Each row comes from the steps of one walk. Every step used is in the known rows, and no mark comes twice. Write the walk behind each row, first mark first.
In the rows, zero is written as 128.
Known rows:
V/A/U/Q/Y/G: [ 69 123 135 139 160 114 179  56 175 163 109 143 108  66  86 145 173 102
  68 173 106  89 150  81 118 166 135  98  80 112 178]
C/W: [107 135 141 121 127 155 141 137 108 129 138 154 130 113 132 144 135 144
 153 114 126 140 124 115 131 136 154 142 112  98 153]
Q/Y/G/U: [ 63 172 140 144 157 108 193 140 158 108 120 175 140 105 114 128 173 115
  58 172 130  94 147  74 117 159 162 123 137 132 131]
N/A/V: [127 123 115 125 111 153  97 105 132 152 110  93  97 146 137 166 101 145
 133 140 120 132 152 121 116 122 138 104 126 126 150]
G/Y: [ 99 158 134 136 136 125 146 133 138 109 129 146 130 114 109 138 135 116
 100 144 135 122 111 115 123 173 158 123 137 133 123]
W/C: [100 140 107 119 110 127 104 121 135 112 116 153 113 106 120 136 122 137
 132 135 139 136 123 147 119 114 131 118 115 133 122]
W/C/G/U/A/N: [ 55  92 137 133 104 102 119  93 170 135  87 188  79  67 112 173 127 161
 119 186 122 105 173 101 125  76 117  82 123 138 146]
L/A/U/G/Y/Q: [ 35 171 157 156 168 120 168 104 196 149 124 127 102  38  89 114 155 130
  44 176 117 111 143 104 119 189 175  78 132 131 157]
G/Y/Q/U/A/L: [ 50 130 140 123 175  95 156  86 145 126 125 151  96 102  90 141 134  90
  32 179 125 116 176 114 141 134 119  79 121 137 176]
W/C/G: [ 75 131  91 116  94 121 104 107 149 121  99 167 119  99  98 134 119 151
 137 150 127 119 133 132 117  96 150 113 119 123 123]
C/G: [106 118 115 123 114 123 129 112 143 136 111 144 134 120 107 125 122 143
 134 142 116 112 141 112 127 111 144 124 132 117 130]
C/G/Y/Q/U: [ 47 173 104 122 180  98 180 127 172 114 136 167 141  95  54 101 161 108
  61 160 121 104 152  77 129 143 168  98 126 121 153]
S/L/A: [146 171 105 128 131 171 116 111 138 141 134 108 105 119 120 113 137 129
 111 146 135 124 142 113 117 110 166 112 145 134 119]
N/A/U/Q/Y: [101 136 113 157 166 140 112 100 134 160 121 142 107  98  97 122 147 108
  70 177 112 116 145  86 107 157 151 106  91 100 185]
Z/A/U/G/Y/Q: [ 34 115 152 135 172 102 202  92 192 121 119 135 121  39  80 128 146 119
  61 167  95 107 117 129 131 163 139  82 145 135 179]
Q/Y/G: [ 75 163 119 131 142 121 178 122 137 127 100 154 150 136 108 138 158 114
  79 155 136 102 146  84 110 145 154 124 134 123 112]
Q/U/A: [133  89 145 127 147 108 143 124 150 107 103 142 102 118  87 140 131 110
 115 159 134 105 166 104 134  81 128 122 144 104 156]
N/A/L: [106 104 110 118 121 151  65  88 107 156 117 114  95 154 149 152  94 135
  99 166 123 138 169 135 133 136 122 111 139 146 154]
S/L/A/U: [135 126 113 144 134 163 115  90 142 141 138 102  74  91 106 119 179 140
 102 150 131 127 131 126 115 116 149 106 140 138 154]
Z/A/U/G/Y: [ 75  68 158 147 138 108 184 102 186  94  99 139 110  51  79 160 151 127
  93 167 107 101 118 127 124 163 146 111 163 139 172]
C/G/Y/Q/U/A: [ 42 153 129 122 174  91 179 110 181 124 108 167 120  79  51 112 124 105
  60 188 117  91 165  82 137 109 167  85 135  87 160]
G/Y/Q: [ 60 205 127 125 168 117 167 127 144 136 151 136 141 101 112 106 134 109
  65 145 122 128 116 119 133 175 149  95 118 123 131]
Y/Q/U/A/L/S: [104  94 147 117 147  94 160 112 142 164 137 153 102 111 115 140 121  99
  50 164 109 110 185  92 153  75  89  76  90 151 192]
W/C/G/U/A: [ 56 115 139 127 107 100 118 104 177 113  90 186  83  46 103 137  98 152
 118 192 119  95 151 131 128  77 155  96 133 105 152]
Q/Y/G/U/A: [ 52 147 167 144 157 101 191 121 168 122  91 171 117  83 111 137 139 114
  60 203 128  78 163  78 123 126 163 108 153 101 141]
W/C/G/Y: [ 52 157  97 125 104 118 122 112 157 104 103 186 123  84  82 139 128 139
 111 160 133 114 120 119 113 138 175 108 129 129 120]
V/A: [144 111 135 115 133 136 123  88 152 147 109 116 103 106 138 152 126 117
 137 138 122 125 140 110 144 129 124 124 130 133 155]
B/A: [135 111 124 132 129 156 106 113 111 135 103 138 109 116 148 131 133 113
 115 140 116 136 117 133 140  84 121 114 129  92 146]
A/U/G/Y/Q: [ 30 163 158 145 156  86 181 104 183 131 141 143 122  45  82 111 140 129
  37 184 102 112 119 119 123 185 137  92 129 141 165]
Y/Q: [ 88 172 117 118 160 122 150 119 137 156 150 122 141 112 135  96 125 120
  91 132 119 134 130 132 136 130 122 100 108 119 135]
N/A: [121 144 111 120 131 150  90 125 128 144 117 113 118 141 130 128  94 133
 117 159 127 130 146 113 126 126 155 120 150 113 138]

Write each row's walk:
[ 64 148 125 162 169 137 168  96 166 159 111 140 109  84  77 120 189 115
  66 156 127  91 159  75 100 168 178  89  85 100 143]  L/A/U/Q/Y/G
[ 50 151 114 147 163 126 147  91 153 160 113 140 119 104  72 122 146 116
  47 193 110  95 157  81 102 162 169  92  99  89 161]  N/A/U/Q/Y/G
[130  67 139 129 134 134 122  64 157 148 117 112  78  75 129 155 165 129
 128 144 118 127 127 123 139 136 107 119 120 136 185]  V/A/U
[ 81 161 164 142 120  99 159 131 172 102 114 153 138  88  93 139 104 125
  78 176 113 102 129 106 121 176 160 125 157 144 126]  U/G/Y
[133 117 115 140 134 162 111 120 133 167 111 115 104 140 146 165 167 143
 134 114 147 138 171  86 117 128 129 100 125 152 114]  L/A/N
[ 57 111 167 132 132  93 172 108 168 140 110 150 101 104 119 165 133 149
  85 181 118  93 173  92 127 118 115  82 140 132 130]  Y/G/U/A/N
[ 75 158 141 124 167  82 177 133 182 114 137 145 143  94  80 101 127 112
  57 164 108 105 171  96 133 123 130 110 134 136 154]  Y/Q/U/G
[119 106 136 152 166 130 150  64 157 163 116 146  96  62 104 144 180  91
  92 155 112 112 140  88 127 157 120 112  72 120 201]  V/A/U/Q/Y
[ 55 158 123 135 128  93 129 119 179 116 141 193 110  45  86 102 105 141
 101 163  98  94 136 122 122 130 160  93  68 123 148]  W/C/G/U/Q
[146 151  95 131 128 171 112 101 134 162 130 109  98 140 133 150 164 141
 112 136 139 133 166  88 115 106 131  95 136 168 118]  S/L/A/N
[ 50 177 114 151 144 106 145 124 172 118 118 218 120  47  86 115 140 114
  77 173 112  90 148  87 109 135 169 101  73 121 153]  W/C/G/U/Q/Y
[ 92 102 148 139 119 119 104 101 167 140 108 120  98  82 105 133 104 153
  90 196 104 112 155 115 118 136 142 116 160 125 171]  N/A/U/G
[ 57 178 157 138 155  87 188 131 177 121 160 149 135  78  92  98 113 128
  65 161  93  80 141 113 129 169 158  92  82 118 131]  Y/G/U/Q
[143  87 140 129  97 125 122 124 112 160 142 143 116 141 153 161 124 127
  98 132 114 128 142 113 139 118  92 110  98 186 160]  A/L/S
[ 94 146 156 141 144  84 180 145 183  70 118 167 132  93  61 142 141 111
  66 173 123  93 153  82 120 165 162 133 160 154 144]  Q/U/G/Y
[102 179 149 165 177 110 170 144 151 123 148 179 133  78 114 107 152  92
  69 156 112  99 141  81 120 167 151 115  79 128 159]  G/U/Q/Y
[ 41 205 154 133 154  94 181 125 179 133 134 148 149  77  96 110 102 113
  47 177 105 106 134 111 128 174 155  96 140 140 133]  U/G/Y/Q
[ 20 190  80 116 158  94 161 121 178  99 125 192 131  75  48 110 154 119
  63 168 131 114 144  98 119 130 171  85 113 126 145]  W/C/G/Y/Q/U
[ 71 188 114 127 193 100 183 142 158 103 155 151 141 105  76 103 166  94
  51 142 132 123 138  94 130 160 155 102 117 131 150]  G/Y/Q/U
[ 40  97 173 127 124  92 154  81 155 128 114 144  87  94 128 155 105 140
  63 199 112  89 177 139 142 130 120  89 142 139 148]  Y/G/U/A/L
[ 80 120 150 127 157  89 177 119 151 149 139 165 101  95  97 150 133  87
  24 178 114 106 168  80 147 118 116  71 102 156 190]  G/Y/Q/U/A/L/S
[108 113 175 142 142 108 145 126 160 118 119 143  93  75 131 133 107 126
 110 174 121 102 142 126 139 112 134 112 143 106 156]  G/U/A
[ 86  96 176 144 127 103 157  69 201 123 100 138  86  38  95 167 144 128
  81 193 108 102 131 101 129 185 138 117 157 152 182]  V/A/U/G/Y
[ 76  97 168 162 125 119 137  95 154 108 100 160  90  45 101 147 150 125
  58 193 100 112 108 124 128 139 135 105 149 115 173]  B/A/U/G/Y
[117 116 149 134 134  87 160 140 174  87 117 153 130 106  77 131 131 120
  92 163 119  97 172  89 122 122 134 138 148 149 145]  Q/U/G
[123  73 184 142 109 102 142 125 142 151 134 160  82  85 158 165 105 122
  78 180 106 104 157 106 150 102 101  93 112 169 184]  G/U/A/L/S
[112  98 117 133 135 143  93 100 134 145 121 110  93 111 117 132 136 145
 110 164 123 134 131 124 121 133 140 114 141 114 175]  N/A/U
[ 69 183 123 141 155 110 179 117 148 139 121 162 156 120  83 120 137 102
  68 153 114  89 153  81 110 156 155 105  84 107 119]  U/Q/Y/G
